Known rows, with every way that one mark hangs from another
voner[zariz[pudivis]]: [ 0.97  2.62  1.30 -2.83 -1.84 -1.86  1.27  0.17 -0.64 -1.60 -0.94 -0.23
 -0.11  2.90 -3.82  2.01 -0.29  0.27  1.20 -1.14  1.02  1.84 -0.22 -0.39]
voner[zariz[pudivis[bimipo nufo tegosez]]]: [ 0.62  0.34  1.05 -0.51 -0.37 -2.53  0.97 -0.09 -1.37 -0.68 -0.98 -0.02
  0.14  0.12  1.01  0.10 -0.98 -0.13  0.72 -0.54  0.89 -0.40 -0.10 -1.83]
narom[pudivis[nufo voner zariz]]: [ 0.01 -1.02 -0.81  2.17  0.75 -0.37 -0.68  0.80  1.86  0.06 -2.94  1.24
  0.26  2.49 -3.46  1.32  2.86  0.54 -0.81 -0.75  2.53 -0.71  0.12 -0.32]
nufo[pudivis[tegosez zariz]]: [-0.39  0.57 -0.83 -2.20  0.54  0.37 -0.19  1.18 -1.06  1.68  0.93  1.24
  1.03  1.10 -0.02  0.58  1.57  0.07  0.24 -0.41 -0.77  0.77 -0.94  0.27]
nufo[pudivis[voner[zariz]]]: [ 0.11  0.60 -0.35 -3.65 -0.54  0.96  0.27 -0.65 -0.06 -0.63  2.59  0.21
  0.01  1.43 -4.68  0.73 -0.74  0.00  0.29  0.07 -0.81  2.06 -0.17 -0.69]
narom[pudivis[bimipo tegosez voner]]: [-0.79 -0.50  1.24  1.78  0.66 -1.00 -0.52  0.35 -0.54  0.07  0.60 -0.05
  0.19 -2.13  8.93 -1.44  0.85 -0.51 -1.16 -0.71 -0.13 -0.03 -0.21  0.59]
nufo[pudivis[voner zariz]]: [-0.12 -0.84 -1.24 -2.66 -0.28  1.53 -0.26  0.19  0.79  0.98  1.32  1.42
  0.55  2.20 -5.36  1.16  1.58  0.06 -0.32 -0.54 -0.88  0.86 -0.47 -0.06]
narom[pudivis[bimipo nufo voner zariz]]: [-0.26 -2.92 -0.36  2.77  0.87 -0.91 -0.28  1.05  1.50  0.38 -1.91  1.36
  0.35  0.87  0.74  0.36  2.41  0.20 -1.56 -0.86  1.16 -2.06  0.09 -0.85]
zariz[pudivis voner]: [ 0.28  1.32  0.75 -0.59 -1.47 -0.45  0.01 -0.98  0.74  0.12 -1.48 -0.77
 -0.38  0.44 -3.91  0.70 -0.35  0.31  1.58 -0.74  0.75  2.51  0.12  2.08]
tegosez[pudivis[bimipo nufo voner]]: [-0.03  0.65 -0.30  1.03 -0.57  0.80 -0.71 -0.13  0.02 -0.21  0.51  0.19
 -1.14 -1.42  0.22 -0.25 -1.79 -0.15 -0.59  1.62 -2.83  0.30  0.69 -0.20]
bimipo[pudivis[nufo tegosez voner zariz]]: [-0.08 -1.43 -1.61  0.08  1.56  1.97 -0.19 -0.15  1.56  0.49 -0.10 -0.31
 -0.02  0.42 -1.84 -0.26  0.87 -0.41  0.37  0.24  2.45 -0.32  0.31 -0.38]
nufo[pudivis[tegosez voner]]: [-0.46  0.77 -0.48 -1.97  0.41  1.38 -0.69 -1.00 -0.81  0.62  2.87  0.44
  0.27 -1.15  1.16 -0.93 -0.17 -0.42  0.11  0.32 -1.73  1.78 -0.45  0.70]
pudivis[bimipo nufo tegosez voner]: [-0.82 -1.56  0.24  2.58  1.74  0.62 -0.83 -2.51 -0.50 -0.13  1.00 -0.76
 -0.04 -4.01  6.62 -2.99 -1.32 -0.52 -0.78  0.91 -0.73 -2.59  0.29 -1.21]
tegosez[pudivis[bimipo nufo voner zariz]]: [ 0.14 -0.93 -0.96  1.00 -0.20  0.47 -0.67  0.94  0.83  0.83 -0.95  0.66
 -0.66  0.23 -2.64  0.77  0.02 -0.03 -0.78  1.28 -1.68 -0.80  0.52 -1.68]
pudivis[bimipo tegosez zariz]: [-0.81 -0.80  0.74  0.15  0.91 -0.74  0.18  0.83 -1.03  1.37 -0.21 -0.39
  0.99 -0.80  7.53 -0.59  1.52 -0.19 -0.47 -0.75 -0.22 -2.51 -0.68 -0.84]
voner[pudivis]: [ 0.73  1.16  1.22 -2.34 -2.84  0.12  0.89  0.41 -0.52 -1.55  2.62 -0.62
  0.17  1.54 -1.84  0.90 -0.07  0.01 -0.45 -0.80 -1.51  0.80 -0.55  2.07]
pudivis[tegosez zariz]: [-0.45  1.63  0.28 -0.56  0.69 -0.09 -0.25  0.51 -0.59  0.91 -1.33 -0.46
  0.85  1.17  1.94  0.60  2.08  0.27  0.44 -0.52  1.39 -0.86 -0.64 -0.35]
zariz[pudivis[bimipo nufo tegosez] voner]: [-0.11 -1.15  0.40  2.31  0.38 -1.29 -0.23 -1.27 -0.21  1.28 -1.44 -0.47
 -0.05 -2.99  2.24 -1.58 -1.26 -0.19  1.02  0.15  0.29 -0.20  0.23  0.37]
narom[pudivis[nufo tegosez voner zariz]]: [-0.21 -0.84 -0.68  2.77  1.75 -0.76 -1.04  0.66  0.83  0.77 -2.74  0.98
  0.54  0.94  0.18  0.27  2.67  0.16 -0.63 -0.43  2.89 -0.97 -0.03 -0.94]
zariz[voner[pudivis[tegosez]]]: [ 0.08  0.66  1.01 -0.98 -1.13  0.39  0.18 -0.77  0.09 -0.08  1.77 -2.58
  0.08 -1.01 -1.10 -0.18 -1.11  0.13  0.83  0.32  0.28  1.22  0.04  1.22]
nufo[pudivis]: [-0.20  1.92 -0.25 -2.87 -0.82  1.02  0.24  0.25 -1.04 -0.26  2.22  1.19
  0.26  1.06 -0.83  0.44 -0.05  0.26  0.15 -0.38 -2.20  2.14 -0.70  2.37]
nufo[pudivis[bimipo]]: [-0.53  0.05  0.11 -2.30 -0.57  0.51  0.55  0.49 -1.29  0.13  2.90  1.19
  0.40 -0.61  3.50 -0.41 -0.62 -0.06 -0.61 -0.47 -3.46  0.81 -0.72  1.94]
bimipo[pudivis[nufo zariz]]: [ 0.24 -0.05 -1.31 -0.83  0.46  1.51  0.74  1.03  1.40 -0.25 -0.93  0.38
 -0.09  2.54 -3.68  1.11  1.05  0.29  0.48 -0.39  2.05  0.03  0.08  1.22]

Rows
[-0.23  0.02 -0.85  0.13  1.27  2.21 -0.26 -1.21  0.74 -0.64  1.44 -0.86
 -0.51 -1.35  0.66 -1.27 -0.87 -0.55  0.56  0.68  1.37  0.74  0.44  1.05] | bimipo[pudivis[nufo tegosez voner]]
[ 0.90  2.05  0.68 -0.96 -0.38 -2.07  0.79 -0.25 -1.17 -0.97 -1.78 -0.14
  0.04  1.43 -2.23  0.84 -0.62  0.13  1.27 -0.47  1.83  0.65 -0.07 -1.47] | voner[zariz[pudivis[nufo tegosez]]]
[ 0.38  0.44 -0.15 -0.14  0.36  0.72  0.04 -2.34  1.00 -2.06 -0.48 -0.99
 -0.52  1.13 -5.98  0.38 -1.28  0.48  0.44  0.68  1.85 -0.56  0.74 -2.27] | pudivis[nufo voner[zariz]]
[ 0.38  0.55 -0.19  1.37  0.03 -0.35 -0.83 -1.78 -0.14  0.09 -1.07  0.86
 -0.06 -0.78 -0.64 -0.63  0.14 -0.57  0.53 -0.29  0.23  0.34  0.01  0.33] | zariz[pudivis[nufo tegosez voner]]
[ 0.07  0.02 -0.92 -0.56  0.29  2.54  0.13 -1.17  1.62 -1.32  1.11 -0.57
 -0.82  0.26 -2.96 -0.37 -0.78 -0.18  0.32  0.29  1.06  1.12  0.55  1.74] | bimipo[pudivis[nufo voner]]
[-0.47 -1.27  0.21 -2.39  0.48  0.06  0.20 -0.44 -1.36  0.44  3.62 -0.08
  0.44 -1.86  2.97 -1.08 -1.23 -0.65 -0.32  0.23 -1.83  0.53 -0.38 -1.70] | nufo[pudivis[bimipo tegosez voner[zariz]]]
[-0.37 -3.68 -0.74  1.71  1.05  0.75 -0.24 -1.03  1.78  0.37 -0.85  0.31
  0.26  0.11 -1.54 -0.29  0.96  0.13 -1.14 -0.06  0.18 -3.79  0.33 -2.28] | pudivis[bimipo nufo voner zariz]
[ 0.87 -1.42  1.26 -1.00 -0.89 -1.95  1.52  0.53 -1.64 -1.17  2.15 -1.23
  0.46 -0.59  1.06 -0.18 -1.80 -0.27 -0.39  0.13 -0.18 -1.67 -0.16 -2.65] | voner[pudivis[bimipo nufo tegosez] zariz]
[-0.25 -0.72 -1.36  0.29  1.76  1.45  0.19  0.38  1.42  1.03 -0.93 -1.03
 -0.02  0.26 -1.90 -0.11  0.37  0.16  1.23  0.49  3.25  0.19  0.34  0.33] | bimipo[pudivis[nufo tegosez zariz[voner]]]
[-0.17  0.77 -0.43 -1.77  0.62  1.08  0.61  1.39  0.25  0.44  0.30 -0.59
  0.29  1.26  1.81  0.46  1.38 -0.26  0.75 -0.61  1.82  0.93 -0.36  1.23] | bimipo[pudivis[tegosez zariz]]
[-0.58 -2.15 -0.58 -1.93  0.06  0.54  0.45  1.04  0.34  1.77  1.18  0.68
  0.66  0.33 -1.09  0.41  0.49  0.31 -0.15 -0.33 -1.45  0.07 -0.45  0.16] | nufo[pudivis[bimipo zariz[voner]]]
[ 0.37  1.78  0.18  1.11 -0.21 -1.14 -0.32 -0.62 -1.11  0.06 -1.81  1.18
  0.15 -0.32  1.00 -0.51  0.33 -0.23  0.74 -0.61  0.06  0.53 -0.32  1.28] | zariz[pudivis[nufo tegosez]]
[-0.21  1.51 -0.59 -0.09  1.10  1.42  0.25 -0.17 -0.22 -0.68  0.67 -0.48
 -0.30 -0.71  2.62 -0.96 -0.76 -0.24  0.77  0.30  1.19  0.92  0.10  2.08] | bimipo[pudivis[nufo tegosez]]
[ 0.03 -0.16  0.63  1.62 -0.14 -1.73 -0.02 -0.40 -1.45  0.46 -0.87  1.28
  0.24 -1.98  5.44 -1.31 -0.16 -0.55  0.00 -0.65 -1.15 -0.87 -0.36  0.80] | zariz[pudivis[bimipo nufo tegosez]]
[ 0.94 -1.04 -0.30 -0.68 -1.64 -0.06  0.74  0.96  0.59 -0.44  0.08  0.44
  0.61  2.95 -6.47  1.66  1.46  0.38 -0.66 -0.63  0.16 -1.50 -0.34  0.09] | voner[pudivis[nufo zariz]]
[-0.06  1.51  0.62 -0.63 -1.45  0.73 -0.49  0.40 -0.26 -0.20  1.57 -0.45
 -1.05 -1.10  1.52  0.06 -1.44 -0.36 -0.61  1.12 -3.33  1.49  0.37  0.50] | tegosez[pudivis[bimipo voner]]
[-0.68 -1.83  0.50 -0.17  0.01  0.12  0.37  0.26  1.15  1.01 -0.84 -1.34
  0.41  0.25  0.94  0.44  0.80  0.62  0.07 -0.47  0.55 -1.75 -0.03 -0.51] | pudivis[bimipo zariz[voner]]
[-0.40 -0.04  0.62  2.54  0.34 -1.38  0.10  1.13 -0.42 -0.83 -1.26  1.07
  0.09 -0.25  5.07 -0.56  0.80  0.35 -1.19 -0.81 -0.13 -0.75 -0.14  1.62] | narom[pudivis[bimipo nufo]]
[ 0.13  0.78 -0.02  1.71  0.28 -0.81 -0.55 -1.54  0.15  0.92 -2.33 -0.49
 -0.15 -1.46 -1.91 -0.77 -0.78  0.14  1.75  0.23  1.65  1.03  0.27  0.90] | zariz[pudivis[nufo tegosez] voner]
[-0.43  1.40  0.74  1.18  0.47 -0.52 -0.91  0.14 -0.17 -0.32 -0.16 -0.13
  0.12 -0.50  4.63 -0.54  1.37 -0.16 -0.46 -0.55  1.23  1.31 -0.18  1.12] | narom[pudivis[tegosez voner]]
[ 0.73  2.44 -0.49 -0.53 -0.77  0.47 -0.46 -0.13  0.18 -1.02 -0.54 -0.45
 -1.28  1.20 -6.42  1.23 -1.75  0.34  0.51  1.86 -0.34  1.76  0.88 -1.61] | tegosez[pudivis[nufo voner[zariz]]]
[ 0.08  1.17  0.18 -0.94 -1.31 -0.26  0.09  2.62 -0.55  0.93 -0.49  0.32
 -0.30  1.08  0.71  1.50  0.44  0.13 -0.42  0.48 -2.33  0.36 -0.10  0.03] | tegosez[pudivis[bimipo zariz]]
[ 0.03 -0.95  1.38 -0.97 -1.85  0.32  0.74 -0.45  0.47 -0.48  2.17 -2.25
 -0.11 -1.03 -0.76 -0.14 -1.43  0.23  0.07 -0.08 -0.95  0.37  0.09  1.27] | zariz[voner[pudivis[bimipo]]]
[-0.04 -1.90  0.39  0.54  0.62  0.10  0.43 -2.07  0.67 -1.72  0.60 -1.02
 -0.36 -0.88 -0.58 -0.80 -1.90  0.07 -0.45  0.53  0.29 -2.24  0.70 -2.80] | pudivis[bimipo nufo voner[zariz]]
[ 0.18  0.47 -0.67  0.75 -0.32 -0.33 -0.16  2.09 -0.20  0.82 -1.62  0.90
 -0.43  0.83 -0.93  1.12  0.19  0.33 -0.50  0.97 -1.87 -0.68  0.20 -0.49] | tegosez[pudivis[bimipo nufo zariz]]
[-0.75 -2.09 -0.11  3.55  1.94 -1.79 -0.34  1.48  0.44  1.62 -2.84  0.34
  0.66 -0.91  4.36 -0.60  1.78  0.42 -0.53 -0.36  2.36 -1.84  0.00 -0.70] | narom[pudivis[bimipo nufo tegosez zariz[voner]]]
[ 0.65  0.21 -0.21  0.70 -0.98 -0.02 -0.46 -1.70  0.69 -0.68 -1.30  1.23
 -0.33  0.80 -4.39  0.18  0.20 -0.17  0.30 -0.60 -0.03  0.60  0.18  0.85] | zariz[pudivis[nufo voner]]
[-0.03  1.91  0.03  0.79 -0.68 -0.07 -0.23  1.08 -1.02 -0.25 -0.14  0.51
 -0.89 -0.90  1.79  0.11 -1.57  0.17 -0.35  1.33 -2.95  0.44  0.31  0.86] | tegosez[pudivis[bimipo nufo]]
[-0.32 -1.27  0.66  2.42  1.48 -1.77 -0.16  0.13 -0.32 -0.47 -0.61 -0.08
  0.11 -1.48  5.13 -1.14 -0.08 -0.19 -0.84 -0.07  1.41 -1.05  0.27 -1.94] | narom[pudivis[bimipo nufo tegosez voner[zariz]]]
[ 0.38  0.59 -0.03  0.00 -0.63 -0.01 -0.14  0.14 -0.17 -0.67  0.27 -0.38
 -1.18 -0.50 -2.12  0.39 -2.29 -0.01 -0.23  1.75 -1.70  0.45  0.84 -2.04] | tegosez[pudivis[bimipo nufo voner[zariz]]]
[ 0.58  0.60  0.43  0.04 -1.00 -0.22  0.26 -0.14 -1.07 -0.71  1.65 -0.46
  0.40 -0.34  0.03 -0.28 -0.49 -0.15 -0.36  0.07 -0.80 -0.59 -0.34  0.76] | voner[pudivis[nufo tegosez]]
